What can hang from each mark:
Q834: Q487
Q225: Q198
Q198: Q225 Q662 Q809
Q487: Q834
Q809: Q198 Q964
Q964: Q487 Q662
Q742: Q809
Q662: Q198 Q964

Every row comes from one small tree of marks. The marks that hang from a mark follow it in brackets, in the order of their numbers. Every link used is in the known rows. Which tree was each row made from?
Known rows:
Q809[Q198[Q225] Q964]: [  8.3  16.4  -3.7  -1.3 -36.9  38.9  -3.9 -68.7  35.9 -23.0  10.5 -24.8
 -31.8  71.6 -25.0  -6.3  11.8 -13.6  15.1  18.6  14.8  52.9 -47.2  27.8
  -5.0  16.2 -28.5]
Q742[Q809]: [ 15.9 -19.7  30.7  12.0 -28.4 -34.6 -21.2 -22.3  -5.9  -9.7 -30.0 -19.4
 -31.4  50.6   2.1  23.3  29.7  42.5 -34.4  45.9   5.0  -3.5 -42.5 -33.7
 -62.4  -0.2 -36.0]
Q742[Q809[Q198[Q225] Q964[Q487 Q662]]]: [-48.8 -27.1  57.4  -2.3   7.8  52.6  -1.7 -45.6 -21.4 -17.7  -0.3 -32.1
 -11.8  26.0 -28.5 -36.3  55.5  35.0  11.6 -33.4 -29.7  22.6  18.7 -13.5
  47.5  24.4 -23.7]
Q742[Q809[Q198[Q225 Q662]]]: [ -9.2 -40.8 -13.1  77.9   5.5  28.0  30.1 -25.4  24.1  32.2 -34.9  -5.3
  23.4  40.9 -61.8  -1.4  32.9  29.5  36.1  22.9 -22.6 -15.0 -40.3 -20.5
 -40.6  13.7 -15.1]
Q809[Q198 Q964[Q487 Q662]]: [ -6.7   9.0  51.5 -58.3  38.0  20.5 -32.8 -37.8 -28.6 -59.1  11.6 -28.6
 -35.8  -5.0   0.4 -67.5  15.3  36.3   6.8 -40.0 -14.8  13.9  21.3  15.1
  89.2  21.6 -12.2]
Q964[Q487[Q834] Q662[Q198[Q225 Q809]]]: [ 18.2 -14.1 -12.9  -4.5  10.6 -12.1  30.5  45.3 -66.5   9.5 -14.6  30.1
  17.9 -46.2  46.8  23.5 -12.9  12.9  13.7   4.0 -14.6 -27.3  55.7  -1.5
  41.6  19.1   9.8]
Q809[Q964[Q487 Q662]]: [-21.9  26.2  59.9 -74.1  17.1  -3.2 -36.7 -21.8 -28.7 -67.2  14.8 -14.8
 -24.4   7.7  44.6 -21.0  24.8  32.3 -44.7 -20.9  -9.1   6.0  15.7   5.3
  48.4   7.3 -10.7]
Q964[Q662]: [  7.9  12.4  17.6 -30.5  23.3 -51.6 -26.8 -13.9 -32.7 -68.4 -17.4   9.3
 -18.4  22.3  50.9   5.2  30.8  48.9 -31.8  40.4 -19.5 -40.3 -50.6  -4.2
  10.6  14.1  -3.1]
Q742[Q809[Q198[Q225] Q964]]: [-15.2 -11.2  22.7  14.8 -36.4  34.8  -3.3 -58.0  25.9   3.0  -3.0 -47.0
 -29.5  70.9 -48.3  -9.5  36.9   2.7   7.5  14.8  -1.2  48.0 -33.1   1.1
 -23.7   5.0 -37.2]
Q662[Q198[Q225 Q809] Q964[Q487[Q834]]]: [ 28.1  -1.6 -21.9  11.4 -46.9   3.8   5.6  38.2 -23.1  44.1  13.6  37.3
  12.2 -40.7  29.7  37.3 -46.7 -49.9   8.2  17.4  21.1  33.6   7.3 -21.7
  -7.0  -8.3   7.1]
Q742[Q809[Q198]]: [ 27.9 -35.2  25.9  20.4 -10.7 -12.7 -21.6 -34.0  -7.8  -5.4 -34.6 -32.7
 -38.7  38.2 -38.6 -18.0  22.9  47.1  12.1  26.6  -4.1   2.3 -37.2 -21.4
 -26.8  10.3 -36.3]
Q662[Q198[Q225 Q809] Q964[Q487]]: [ 35.2   3.2 -16.2  29.7 -26.5   4.7   2.5  26.4  -8.1  15.9  36.4  59.0
  -1.0 -23.5  29.1  26.7 -48.0 -36.5 -14.9   1.8  25.0  13.3 -12.8  -7.9
 -19.7 -17.3  37.8]
Q198[Q225 Q662[Q964] Q809]: [-20.6  16.0 -54.2  83.9   9.2   0.7  29.6  24.7  41.5  21.5  15.6  45.7
  62.1   6.0   2.5  56.2  -8.0 -60.2  -4.7  41.7 -10.4  14.5 -81.0   4.8
 -52.4 -37.0  39.9]
Q225[Q198[Q662[Q964[Q487]] Q809]]: [-15.7  -6.0 -32.4  20.9  19.2 -36.9  -5.1  42.2  25.6  16.5  22.4  14.7
  22.5 -47.2  -7.7   7.6 -10.8 -42.5  -7.4 -23.4   4.8 -53.6   5.6  -5.6
 -14.7 -23.9  40.4]
Q225[Q198[Q662]]: [ -1.6   0.9 -38.1  -3.2  -2.2 -51.9  -3.9   4.3  41.8  -3.3 -16.5   0.2
  -2.3  14.0  -9.6   9.7  12.3   6.0  -7.7  20.4   7.5 -89.3 -16.5   5.5
 -52.7   8.2   4.4]
Q809[Q198[Q662] Q964[Q487]]: [  1.9   4.8  18.1 -17.5  34.8  37.7  -7.6 -23.5  24.5  -7.6   1.6 -21.7
  -1.7  -0.8 -39.0 -56.0  -6.0  17.0  25.1 -39.0  -0.4  22.7  23.1  15.0
  28.6   3.5 -11.0]
Q964[Q487[Q834] Q662[Q198[Q809]]]: [ 39.7  -4.5   4.8 -39.0  29.0 -49.3  -0.1  62.8 -80.7  -5.9 -20.9  12.9
  -4.1 -69.4  51.0  -0.6 -28.5  30.3   8.8  -0.9 -11.6 -34.8  63.7   3.3
  53.0   4.4  10.8]
Q834[Q487]: [ 27.4  26.6   7.3 -13.3 -53.7 -33.4 -16.3 -60.7 -30.0  14.9 -65.9  42.2
 -53.9  68.8  30.4   3.0 -11.1  67.7 -31.3  51.0  25.8  30.6 -53.7 -48.0
 -20.2  29.5 -10.2]

Which tree is each row?
[ 36.2  15.7 -23.9 -12.3 -43.3   1.8  24.1  25.9  -5.7  31.0  12.7   1.4
  -9.1  -3.5  20.9  36.0 -44.0 -38.3   0.3  10.2  29.6  40.2  42.6  34.7
 -17.2 -10.5   2.2]  Q662[Q198[Q225 Q809[Q964[Q487[Q834]]]]]
[-20.9  10.2   2.3 -61.2  -1.9 -51.6 -16.6  24.4 -24.4 -15.6  14.8 -43.6
 -12.5 -35.5  17.8   6.4  16.0 -31.0 -10.3 -22.7   1.5 -20.6  62.3  28.9
  43.3  -3.1   0.2]  Q225[Q198[Q809[Q964[Q487[Q834] Q662]]]]
[-25.6  17.8 -27.1  52.3  20.6  36.8  49.3  16.9  38.0  18.7  22.4  19.9
  50.3  14.0  -5.9  38.5  -5.9 -38.9 -17.1 -12.7  -1.1  30.2  13.7  31.1
 -23.7 -24.0  26.3]  Q198[Q225 Q662 Q809[Q964[Q487]]]
[-15.2 -23.0 -26.7  42.4  -6.3  61.8  15.1 -13.8  14.5  47.4 -26.3  19.0
  54.6 -18.6 -37.1  -2.5   6.6 -11.5  58.8   5.9 -16.4  21.7 -21.9 -48.2
  15.1  23.2 -26.9]  Q809[Q198[Q225 Q662[Q964[Q487[Q834]]]]]
[ -2.5  26.3  -5.0  11.5  46.7  -9.7  14.8  37.1  19.8  -1.6  16.3  -4.2
  22.1 -14.4  -0.8   6.9 -22.9 -18.8 -22.9 -19.6   8.1  21.4  22.7  37.5
 -11.7 -40.6  23.7]  Q198[Q662 Q809[Q964[Q487]]]
[-16.1  30.7 -11.0 -43.7  10.9 -76.7 -17.9  11.6   5.2 -49.4  34.0 -32.0
 -33.8   0.5  18.0  -0.7  12.6 -31.6 -27.4  -1.2   2.2 -37.4   2.3  59.6
  12.7 -21.2  32.3]  Q225[Q198[Q809[Q964[Q662]]]]
[ 35.8  21.1 -13.4   3.9 -22.8   4.9  23.2  16.7   5.5   2.8  32.4  19.8
 -25.4  14.7  19.6  22.3 -45.0 -28.3 -20.5  -2.7  32.6  24.2  27.0  44.0
 -28.2 -15.0  27.8]  Q662[Q198[Q225 Q809[Q964[Q487]]]]
[  7.0  -5.1  30.6 -34.6 -49.5  -5.0 -46.9  -6.1 -27.5   4.2 -16.3   2.7
  -1.6 -23.7  34.1  24.4   3.6  -5.2 -18.2  23.4  11.4  38.9 -23.4 -71.7
   3.2  10.8 -48.9]  Q662[Q964[Q487[Q834]]]
[-21.4 -22.3  43.6   5.6  26.0  34.6  -8.9 -18.3  13.9  16.1 -10.1 -47.1
  -3.2   3.3 -58.9 -53.1  19.2  33.0  20.7 -39.7 -11.3  18.9  26.5  -8.3
   4.5  -3.2 -23.6]  Q742[Q809[Q198[Q662] Q964[Q487]]]
[-12.3  -4.3 -39.0  56.6   5.6  38.3  10.1 -29.4  43.4  12.5  -6.8  23.3
  32.5  20.3 -35.7  -4.3   6.7 -13.6  40.9  27.0 -13.5   6.0 -83.6 -14.4
 -14.5   9.3  -0.7]  Q809[Q198[Q225 Q662[Q964]]]
[ 10.4 -10.4 -45.8  63.8  11.5  34.1  31.2 -30.9  36.6  10.4 -26.6  20.2
  24.7  40.8 -41.4   2.2   9.8  14.0  42.4  30.5 -10.1 -19.1 -54.1   5.4
 -26.2  24.2  -6.5]  Q809[Q198[Q225 Q662]]
[-29.5   1.4  32.5 -22.5  13.8  58.8  -1.8 -53.3 -15.0 -44.4  15.5  -9.8
 -10.7  18.8  -5.3 -37.3  30.6  20.2  12.5 -36.0 -19.0  21.2  11.1  12.9
  76.6  37.8 -11.0]  Q809[Q198[Q225] Q964[Q487 Q662]]
[-10.8   2.0   8.6   8.2  17.7   9.2 -18.9   5.8  14.4   0.2  -3.3  34.8
  32.4 -22.8  13.2   1.5  -1.6   8.9 -18.2  -2.4  -2.5  -9.4 -36.5 -45.9
 -18.1  -7.4  -1.3]  Q198[Q662[Q964[Q487]]]
[-20.8  -0.5  -3.2  19.6  12.0  78.9  24.0 -36.5  37.5   9.3   4.8  -3.7
  19.9  23.5 -43.1 -26.5   6.8  -0.9  30.2 -32.5  -1.8  27.6  12.5  11.0
  18.7  20.6 -10.3]  Q809[Q198[Q225 Q662] Q964[Q487]]
[-35.4  -8.8  57.2 -30.8  -8.9  19.0  -2.2 -13.9 -24.3 -15.6  12.0 -13.9
 -23.1  18.4  17.7 -17.5  26.6  34.1 -27.6 -21.7 -15.7  -7.1  33.6  -6.3
  10.7   6.7  -1.8]  Q742[Q809[Q964[Q487 Q662[Q198[Q225]]]]]
[ -8.3 -26.2  11.5  38.5  16.6  -1.2 -18.0 -12.6  17.3  19.9 -20.6 -21.3
   5.8   1.5 -53.3 -35.7  16.6  21.3  27.1  17.6 -19.8  -1.6 -57.8 -34.6
 -20.9 -15.2 -14.3]  Q742[Q809[Q198[Q662[Q964]]]]
[-16.4   6.7 -28.6 -22.2   3.2 -33.1  12.8  41.7  23.6  33.0   5.1 -37.4
  20.6 -40.2 -14.8  10.2  -3.4 -48.0   7.3 -21.1   8.5 -20.5  64.4  32.0
  -6.8 -15.7   5.9]  Q225[Q198[Q662 Q809[Q964[Q487[Q834]]]]]
[ 10.8   0.9 -56.6  29.1  19.2 -67.7  12.4  36.2  34.4   5.3  -1.9   4.0
  10.9  -5.4 -13.6  21.8  -7.7 -24.6  -2.7  13.7   8.5 -72.6  -4.0  36.7
 -51.8 -18.2  37.2]  Q225[Q198[Q662 Q809]]
[ 39.2  23.3 -38.4  31.2 -32.1 -25.0   1.3  19.7  15.0   4.9  33.3  43.8
 -11.7   3.1  28.7  35.7 -47.3 -50.5 -13.5  47.8  21.1  15.2 -64.6  13.5
 -44.4 -33.0  41.6]  Q662[Q198[Q225 Q809] Q964]
[-17.4 -11.5 -37.7   5.2   0.2 -40.7  -5.0  53.9  12.3  40.2   1.5  -2.0
  34.2 -63.8  -9.7  19.0  -7.2 -53.6  11.4  -9.3   2.2 -33.6  23.9 -16.0
  -7.8 -19.4  13.5]  Q225[Q198[Q662[Q964[Q487[Q834]]] Q809]]
[ 23.4  -8.5  -6.6  12.9  34.2  -6.7  23.1  33.9 -54.9 -22.5  13.3  53.3
   1.0 -23.2  45.9   9.9 -18.1  27.6  -9.9 -10.6  -9.9 -51.7  36.2  14.4
  30.7  13.3  44.7]  Q964[Q487 Q662[Q198[Q225 Q809]]]
[-15.5  26.2  31.3 -58.6  -1.1  16.4  -6.3 -15.9 -16.0 -38.3  27.7   7.0
 -25.1  10.8  43.9 -18.5   0.5  20.1 -27.5 -22.4  -2.0 -11.2  28.2  18.7
  35.2  15.5  10.6]  Q809[Q964[Q487 Q662[Q198[Q225]]]]
[ -1.7  21.3  -8.8  -3.3  24.5  -8.7  16.5  45.5   7.6  26.8  -2.7 -22.8
  38.9 -34.9  -2.9  19.3 -20.9 -34.3  -0.7  -3.8   5.0  40.5  40.1  25.8
  -1.6 -35.6   1.1]  Q198[Q662 Q809[Q964[Q487[Q834]]]]
[-16.6  10.7 -22.4  -7.8  20.9 -31.7   9.2  31.7  35.0   2.3  24.7 -17.4
   4.9 -21.5 -13.2   0.2  -9.3 -35.7 -14.5 -34.8  12.6 -40.0  45.6  41.9
 -16.8 -25.9  32.7]  Q225[Q198[Q662 Q809[Q964[Q487]]]]
[ 32.2  -7.5  22.2 -69.8   6.9 -33.7 -14.6  31.6 -77.8 -13.1 -34.4  10.7
 -12.1 -48.8  58.1 -13.5 -11.5  58.6   4.4   3.0 -12.1 -45.9  53.4 -24.4
  53.2  30.4 -17.8]  Q964[Q487[Q834] Q662[Q198]]
[ 21.6  -1.2   3.5  -1.9 -50.1  24.3 -13.4  -7.2  -1.3   4.4  22.3  55.4
 -14.7   3.4  33.3  13.7 -29.5  -3.6 -19.8   6.2  22.5  -1.7 -24.8 -42.4
 -22.3  10.3   3.6]  Q662[Q198[Q225] Q964[Q487]]
[ -3.2 -29.3  58.5 -32.5 -31.6  22.5 -23.8 -30.9 -18.2  21.6 -26.3 -71.4
 -28.5   4.4 -40.4 -32.8  24.4  18.9  18.8 -15.0   1.9  62.5  40.1 -29.2
  20.6   9.8 -66.7]  Q742[Q809[Q198 Q964[Q487[Q834]]]]
